Each row was made from one path, in order. Every step used is in the known rows, and no mark comes twice. Write each row's path.
Known rows
livag-turirig: -0.531  0.468  -6.949  -0.905  0.770  -0.650  2.719  4.444  -0.173  -0.966  -0.081  2.402  -3.817  -0.240  1.043  -1.831  -2.302  0.629  -3.593  -2.124  0.578  0.157  -2.950  0.380
kasum-fikaz-vobaz-turirig: -3.124  -1.885  0.145  -0.580  1.658  -1.199  -0.486  3.031  -1.594  5.295  3.176  0.694  2.512  -2.414  -1.991  -1.075  1.772  -3.118  -0.607  1.795  6.329  2.774  -1.222  -1.957
fikaz-sidef-turirig: 0.254  -0.576  -6.474  2.025  1.301  1.254  4.376  3.363  -1.980  -2.440  4.593  3.415  -4.165  -3.720  -1.802  0.518  -5.349  -1.042  1.100  0.605  -0.198  3.663  1.291  -4.051
livag-turirig-kasum: -0.209  1.480  -5.637  -3.195  -0.266  0.501  0.036  3.066  1.026  -1.894  -1.629  3.175  -2.152  -1.596  3.153  -4.688  0.454  -1.411  -3.793  -2.061  0.930  -0.718  -1.608  -1.428
vobaz-fikaz-sidef-turirig: -1.349  -0.985  -8.169  1.670  0.961  0.231  5.102  2.105  -1.722  -2.374  6.247  2.107  -3.956  -5.929  -0.740  0.499  -4.724  -0.944  2.048  3.578  -0.812  3.840  -0.276  -5.198
kasum-fikaz: 0.021  -1.454  1.357  -0.781  3.579  0.756  1.409  2.834  -2.269  2.154  1.239  1.610  -1.034  1.902  -3.019  0.588  1.651  -2.131  2.420  1.375  1.733  1.555  -1.830  -0.191
kasum-fikaz-vobaz: -0.207  -1.559  1.029  -1.384  1.354  -0.048  0.980  1.544  -1.242  4.245  3.055  1.179  0.911  -0.428  -2.832  -1.011  0.325  -2.410  1.231  1.740  4.389  1.127  -2.369  -1.831
vurep-turirig-sidef-fikaz-kasum: 2.876  -2.026  -1.066  1.773  -0.349  1.468  -1.973  4.853  -0.153  2.678  0.918  7.571  -0.939  -5.626  -3.500  -0.750  -4.030  3.297  4.161  -0.283  0.175  3.963  3.070  1.694
turirig-sidef-fikaz: -0.321  -2.881  3.479  -0.589  3.218  0.543  2.770  3.214  -1.066  1.185  2.683  7.117  -2.558  0.222  -1.245  -1.305  -1.813  0.650  1.368  -1.133  -1.975  3.682  3.030  -0.859
ragat-fikaz-sidef: 0.284  0.229  -2.494  1.430  4.450  2.043  4.167  0.736  -5.345  -1.655  7.333  6.749  -3.648  2.853  -3.635  -2.040  -0.007  -2.315  4.635  0.163  -1.231  4.765  1.904  -2.158
vobaz-turirig-sidef-fikaz: -2.954  -3.238  2.507  -0.465  3.816  -1.201  1.400  4.386  -0.994  2.361  2.617  6.861  -1.444  -1.848  0.014  -1.690  -0.793  0.232  -0.013  -0.969  0.108  5.239  4.205  -0.733
sidef-turirig-kasum-fikaz-vobaz: -0.246  -0.184  -1.439  -2.443  -2.420  1.742  -2.410  1.681  1.027  1.544  1.113  0.867  2.800  -4.531  -1.336  -1.611  1.121  -3.682  -1.144  1.342  5.247  1.302  -1.739  -4.781
livag-turirig-vobaz: -0.122  -0.774  -6.547  -0.106  3.307  -0.453  2.916  3.347  2.624  1.512  -0.162  3.422  -3.385  -1.525  2.074  1.650  -3.140  2.003  -3.721  -1.779  0.386  1.105  -6.733  0.243
vobaz-fikaz-kasum: -0.985  -3.563  -5.789  2.042  1.041  -0.673  4.029  2.813  -0.133  3.345  3.412  2.462  -2.559  -5.351  -0.885  -3.885  -0.989  -1.246  2.256  3.899  -2.316  0.083  0.875  1.021
vobaz-fikaz: -2.627  -2.684  -4.544  -0.920  2.424  -0.831  4.795  1.888  -0.567  1.724  2.549  0.223  -2.487  -1.792  0.324  -2.413  -0.750  -1.829  0.480  2.891  -2.763  0.502  -1.408  -1.226
sidef-turirig-vobaz-fikaz: -3.366  -3.127  -8.146  0.552  2.127  -0.209  4.876  2.515  3.091  2.339  2.213  0.182  -1.617  -4.959  1.337  3.318  -3.594  0.627  -1.456  2.780  -2.604  2.472  -5.569  -2.796
kasum-fikaz-vobaz-turirig-sidef: -3.334  0.279  3.437  0.062  1.424  -2.899  -0.584  2.877  -2.201  3.687  5.037  3.415  2.630  -2.808  -1.327  0.133  -0.382  -1.801  -0.255  1.555  8.199  2.420  0.618  -3.876
vurep-turirig-sidef-fikaz: 1.152  -1.032  -0.101  -1.388  1.054  0.874  -1.367  3.657  -0.853  1.190  0.179  5.582  -0.860  -2.181  -2.109  0.825  -3.638  3.205  2.324  -1.214  0.097  4.209  0.760  -0.955
turirig-kasum: -1.121  -1.016  -1.282  -3.020  2.065  1.237  2.032  1.408  0.594  0.725  -1.224  3.013  -0.735  -0.856  1.600  -4.555  1.527  -4.289  -1.027  -0.068  -1.639  -0.739  1.056  -1.437
turirig-sidef-fikaz-vobaz: -0.435  -2.630  3.045  -0.709  0.766  0.298  1.959  1.925  0.090  3.354  4.755  6.415  -0.330  -2.396  -1.268  -2.739  -3.163  0.208  0.032  -0.832  0.442  3.401  1.983  -2.516
sidef-fikaz-kasum-turirig-vobaz: 4.498  -3.808  -0.943  0.772  5.025  1.263  1.915  2.433  3.825  5.567  -1.182  5.059  -0.703  -3.617  -1.909  2.809  -1.316  2.993  1.798  0.508  0.018  3.457  -3.022  5.209
kasum-fikaz-sidef: 2.385  -0.098  1.510  1.408  4.765  0.952  2.088  1.327  -4.516  -1.012  4.882  4.095  -2.693  -0.339  -3.719  1.065  -0.255  -2.371  5.721  2.259  2.932  3.697  0.481  -2.068
turirig-vobaz-fikaz: -2.867  -3.239  -4.609  -0.498  4.842  -0.570  5.889  0.798  2.272  4.050  2.334  1.286  -1.744  -2.539  1.426  0.702  -1.911  -0.622  0.441  3.203  -2.653  1.488  -5.070  -1.136
vobaz-fikaz-kasum-turirig-livag: 2.024  1.750  -3.884  0.606  3.648  -2.385  1.999  0.884  3.252  0.800  -1.912  2.466  -0.104  -3.794  -0.367  1.645  -1.508  -0.213  -0.871  2.776  0.166  -2.405  -2.647  -0.137
vurep-turirig-vobaz-fikaz: -1.468  -1.471  -8.106  -1.087  2.632  -0.493  1.509  1.346  1.574  4.073  0.110  -0.020  -0.180  -4.932  0.442  3.163  -3.182  1.828  1.339  3.168  -0.559  2.065  -7.199  -1.064
sidef-fikaz-vobaz-turirig-vurep: -0.746  -5.596  2.371  -1.085  3.169  -2.823  0.678  3.751  0.102  5.470  4.014  2.636  0.872  -4.351  1.644  -2.072  1.913  -2.489  -3.713  -0.132  0.115  3.057  3.516  2.284
kasum-fikaz-sidef-turirig: 2.085  0.068  -2.223  2.138  1.860  1.399  1.440  2.668  -3.338  -2.499  4.687  3.053  -2.779  -2.665  -4.026  3.233  -2.307  -0.917  3.813  1.613  3.381  4.508  -0.469  -3.763
kasum-turirig-vobaz-fikaz-sidef: 2.581  0.431  -4.601  -0.074  6.223  -1.607  6.662  -1.233  0.323  0.529  3.326  1.544  -2.167  -3.963  0.033  4.765  -3.635  1.516  3.014  4.340  2.062  2.384  -6.649  -2.035

Write each row's path
-4.717  0.716  -0.595  -0.312  3.402  -2.727  0.061  1.586  2.799  3.915  0.529  3.697  1.802  -2.718  1.142  -1.491  -1.622  -3.599  -5.514  -0.130  2.097  0.327  -0.041  -4.396 : fikaz-vobaz-turirig-livag
4.717  -0.495  1.316  0.390  4.497  0.120  -0.878  1.830  4.041  1.974  -3.482  6.578  -1.079  -1.907  -2.462  1.510  -0.583  0.914  -0.705  -0.709  -0.683  0.856  0.244  2.580 : sidef-fikaz-kasum-turirig-livag
-0.435  -1.954  -3.823  2.254  1.890  2.222  2.260  3.377  -2.561  2.391  4.052  6.504  -2.192  0.884  -4.077  -3.688  1.415  -1.608  3.113  -0.026  -2.674  2.136  2.632  2.218 : ragat-fikaz-kasum
-0.627  0.680  -6.195  1.971  1.430  2.666  3.342  2.841  -4.234  -2.971  6.712  6.134  -3.377  0.473  -3.723  0.446  -2.217  -0.938  2.898  -0.256  -0.733  5.592  1.468  -3.651 : ragat-fikaz-sidef-turirig
-0.248  -1.359  -5.854  -0.730  3.175  0.869  1.227  2.501  1.801  3.905  -1.713  2.063  -0.365  -3.021  -0.111  3.386  -3.599  1.255  0.507  0.353  0.120  2.223  -6.189  0.189 : vurep-turirig-vobaz
-0.253  -1.024  -4.404  0.789  3.605  -0.465  5.764  0.310  -2.853  -0.876  6.570  2.430  -4.116  -3.569  -0.662  -1.610  -2.758  -1.959  4.157  4.048  -1.408  2.384  0.597  -3.443 : vobaz-fikaz-sidef
1.822  -5.536  -0.974  1.901  2.230  2.386  1.245  4.128  0.781  4.191  2.018  6.134  -2.900  -3.241  -2.915  -3.713  0.093  -0.255  2.714  -0.093  -3.476  3.436  3.467  3.707 : sidef-fikaz-kasum
3.911  -0.673  0.169  -2.490  4.123  -3.544  4.827  2.996  -1.061  -0.565  -1.550  -0.526  -0.543  0.112  1.442  3.806  0.539  -1.295  -3.417  0.086  0.579  -2.200  -1.698  4.063 : kasum-turirig-vurep
-5.568  -0.984  -3.623  -0.341  1.337  -0.184  1.167  2.389  -2.837  4.321  5.620  3.563  1.502  0.672  -1.903  -3.856  1.793  -2.864  -1.977  0.015  2.451  3.684  0.765  -1.618 : ragat-fikaz-vobaz-turirig
2.635  0.594  3.154  -0.990  4.147  1.883  -0.175  -0.434  -3.485  -1.622  3.234  4.569  -1.138  -1.442  -1.797  -2.047  2.559  -4.861  5.690  2.231  3.210  2.641  1.473  -3.649 : turirig-kasum-fikaz-sidef
0.087  -0.715  -4.638  -2.180  5.002  -1.809  5.593  0.451  2.396  2.918  -0.451  -0.597  -0.214  -2.302  1.288  4.443  -1.662  1.258  -0.355  3.129  0.707  0.464  -8.482  0.336 : kasum-turirig-vobaz-fikaz
2.043  -1.118  -6.389  0.228  1.041  -1.833  3.718  2.493  0.163  2.137  0.707  0.051  -1.054  -4.916  -1.493  0.147  -1.399  0.720  1.124  4.046  1.100  -1.255  -2.575  2.228 : vobaz-fikaz-kasum-turirig
-2.523  -0.953  -2.817  -0.879  0.817  1.455  2.813  1.099  -2.179  3.513  5.431  3.877  0.336  2.414  -2.757  -3.623  0.699  -2.475  -0.338  -0.297  -0.014  2.375  -0.490  -1.531 : ragat-fikaz-vobaz
-0.767  -0.328  -5.894  2.702  4.111  3.024  4.028  1.460  -1.839  -0.974  6.776  6.996  -2.890  -0.377  -2.701  3.699  -3.174  0.177  2.983  0.121  -0.825  6.356  -2.256  -3.146 : ragat-fikaz-sidef-turirig-vobaz
-3.208  -3.587  0.530  -3.342  0.924  0.765  -2.200  1.909  1.970  5.183  1.553  4.390  2.482  -4.864  1.157  -7.103  2.817  -3.288  -2.265  -0.541  1.919  3.780  3.256  -2.027 : sidef-fikaz-vobaz-turirig-kasum
-1.906  -0.840  -8.527  -0.779  2.716  -1.822  3.817  2.166  2.967  1.467  1.792  1.620  -3.169  -3.489  2.922  1.089  -3.162  2.229  -2.449  1.315  -0.403  1.231  -7.708  -0.898 : livag-turirig-vobaz-fikaz
-2.300  -3.058  -0.738  -0.446  2.562  -4.540  2.744  4.045  -0.678  4.136  3.864  0.309  1.258  -4.720  2.710  -1.645  1.014  -3.975  -5.180  0.591  1.614  -0.330  1.744  0.724 : fikaz-vobaz-turirig-vurep
-4.329  -1.290  -2.352  -2.883  0.643  -0.679  -0.100  2.104  0.797  4.194  1.208  2.135  2.603  -4.857  2.850  -6.235  1.657  -5.078  -3.675  0.359  3.332  0.645  1.484  -3.355 : fikaz-vobaz-turirig-kasum
2.960  0.946  -0.982  1.573  1.423  -1.725  3.982  3.717  -1.027  0.500  0.061  4.019  -0.727  -3.043  -1.310  1.432  -3.563  1.491  0.799  0.397  3.429  -0.847  0.104  1.371 : fikaz-kasum-turirig-sidef
-3.236  1.104  3.101  -0.199  3.892  -2.473  -2.792  1.253  1.067  3.639  0.925  3.116  3.085  -1.096  -1.322  0.484  1.223  -4.028  -2.560  0.779  5.767  1.564  -1.423  -3.926 : kasum-fikaz-vobaz-turirig-livag
1.648  2.082  -1.603  -3.601  -1.815  0.125  -3.417  1.276  0.618  0.621  0.543  1.885  1.374  -2.674  0.302  -3.395  1.917  -2.126  -2.371  -0.326  7.191  -0.111  -3.619  -3.035 : livag-turirig-kasum-fikaz-vobaz
2.650  3.025  -1.623  0.715  4.206  -0.013  0.334  1.372  0.546  0.126  -0.991  6.543  0.137  2.618  -3.733  1.469  1.270  -0.583  -0.259  -0.714  0.321  -0.455  -1.284  1.185 : ragat-fikaz-kasum-turirig-livag
-3.359  -4.743  -0.900  -1.059  1.982  -0.351  -0.022  3.187  0.632  6.231  3.272  3.490  0.820  -3.278  -0.773  -4.226  0.089  -1.470  -2.167  -0.289  1.050  4.634  1.989  -0.485 : sidef-fikaz-vobaz-turirig
-4.800  -2.007  -3.735  -0.470  1.394  -1.717  2.149  3.034  -0.369  5.128  2.840  1.310  0.617  -3.602  0.589  -3.636  -1.041  -2.708  -3.324  0.784  3.065  1.931  -0.078  -1.866 : fikaz-vobaz-turirig
7.440  -4.094  1.699  0.277  3.529  -1.407  1.780  3.921  0.261  2.041  -0.296  3.078  -1.219  -3.692  -0.970  1.601  1.292  0.528  -0.426  0.209  -0.910  0.015  2.115  7.501 : sidef-fikaz-kasum-turirig-vurep
1.891  1.379  -0.696  -3.563  0.421  1.686  -4.737  1.715  -1.775  1.005  -3.310  1.255  2.220  -1.611  -2.284  0.242  2.628  -2.250  2.506  1.457  4.334  1.069  -2.312  -1.294 : vurep-turirig-kasum-fikaz
-0.369  3.267  -3.686  2.363  3.454  1.918  1.393  0.973  -1.456  -4.581  4.575  8.418  -2.786  1.138  -3.211  2.297  -2.524  -2.032  0.778  -1.197  -1.550  3.766  1.140  -6.475 : ragat-fikaz-sidef-turirig-livag
-5.437  1.653  -0.851  -0.213  3.653  -0.891  -0.723  0.874  0.015  3.325  2.990  6.070  2.295  1.628  -1.150  -2.040  1.416  -3.567  -3.831  -1.048  1.554  2.272  0.484  -3.596 : ragat-fikaz-vobaz-turirig-livag
2.956  -1.253  -3.129  2.392  2.226  -1.537  4.798  4.107  -2.302  -3.692  4.865  2.581  -4.292  -4.783  0.735  2.655  -3.559  -2.141  -0.535  0.646  -1.042  1.516  2.477  -1.139 : fikaz-sidef-turirig-vurep
-3.296  -2.004  1.762  -0.919  4.168  -1.147  -1.724  1.734  3.591  4.845  0.846  5.934  1.270  -2.582  -0.084  -2.032  -0.154  -2.296  -3.748  -1.127  0.350  3.302  1.564  -2.731 : sidef-fikaz-vobaz-turirig-livag
0.692  -0.111  -0.642  -1.093  -0.928  -1.033  0.083  2.981  1.183  0.461  3.791  6.658  -1.803  -3.076  0.343  -2.883  -4.419  2.774  -2.943  -2.756  3.182  3.254  -0.832  -2.496 : livag-turirig-sidef-fikaz-vobaz
-1.385  -4.105  1.407  3.091  2.284  -0.612  0.356  5.573  -0.654  4.114  3.429  8.463  -1.237  -5.309  -1.578  -2.863  -0.861  1.062  1.709  -0.377  0.354  4.526  6.230  1.526 : vobaz-turirig-sidef-fikaz-kasum
3.035  -0.633  -4.473  0.640  1.732  -0.666  3.438  3.443  -0.020  1.930  -1.404  2.029  -1.135  -2.591  -1.659  0.114  -1.440  0.149  -0.027  0.882  1.729  -0.980  -1.413  3.034 : fikaz-kasum-turirig
-2.209  -2.438  -6.387  0.718  2.426  1.284  4.438  3.888  2.966  2.498  0.241  2.150  -1.652  -3.022  0.552  3.964  -4.312  0.114  -2.470  -0.279  -1.942  2.800  -4.589  -1.557 : sidef-turirig-vobaz
0.065  -1.593  -6.387  2.866  3.605  1.680  5.357  2.199  0.747  -0.350  4.137  4.306  -3.615  -5.230  -0.453  3.598  -6.051  0.481  1.324  0.741  -0.438  4.496  -2.819  -3.657 : fikaz-sidef-turirig-vobaz
-1.609  -0.833  -5.195  -1.966  -0.843  1.874  1.185  3.435  1.372  -0.549  -1.779  2.059  -0.534  -3.231  1.653  -2.206  -0.367  -3.300  -2.736  -0.397  -1.022  0.548  0.526  -3.111 : sidef-turirig-kasum
-0.495  1.181  -3.302  -0.819  0.176  -0.544  0.975  3.876  -2.150  -0.099  -0.143  3.555  -0.797  -2.114  -1.161  1.419  -4.837  1.556  0.667  -0.231  1.922  1.474  -0.901  -1.997 : vurep-turirig-sidef
2.470  0.215  -4.177  0.733  2.154  0.880  2.006  2.806  -2.458  1.576  1.298  4.251  -0.280  1.552  -4.091  -0.470  1.478  0.425  1.675  0.363  1.154  1.065  -0.582  3.772 : ragat-fikaz-kasum-turirig
0.159  -0.694  2.661  -3.352  0.386  1.038  -1.591  0.078  -0.105  2.931  1.190  1.851  2.922  -2.021  -1.024  -3.864  3.076  -4.923  1.084  1.752  4.906  0.242  -0.905  -2.997 : turirig-kasum-fikaz-vobaz
-0.234  -0.483  -1.353  -2.161  -0.206  2.263  -1.506  3.093  0.078  -0.338  -1.379  1.457  0.999  -1.843  -0.827  0.086  2.179  -3.291  0.157  0.771  2.702  1.297  -0.801  -3.386 : sidef-turirig-kasum-fikaz
-0.112  1.961  -3.833  -0.174  0.199  -1.857  2.851  4.761  -0.881  -2.659  1.561  5.060  -3.290  -1.003  1.838  -0.666  -4.508  2.118  -3.283  -2.328  2.115  0.030  -1.528  -2.310 : livag-turirig-sidef
5.968  -1.502  -1.190  0.932  3.116  -3.236  4.068  4.217  -0.447  0.917  -0.655  1.235  -0.914  -3.647  0.302  2.467  0.290  -0.629  -1.514  1.072  0.787  -2.776  0.531  6.343 : fikaz-kasum-turirig-vurep
-0.323  -4.371  -0.010  -1.208  1.296  1.167  1.282  1.935  1.229  5.021  3.109  4.115  -0.428  -1.648  -1.770  -3.884  -0.725  -1.375  -0.268  -0.350  -0.896  3.748  1.005  -0.336 : sidef-fikaz-vobaz
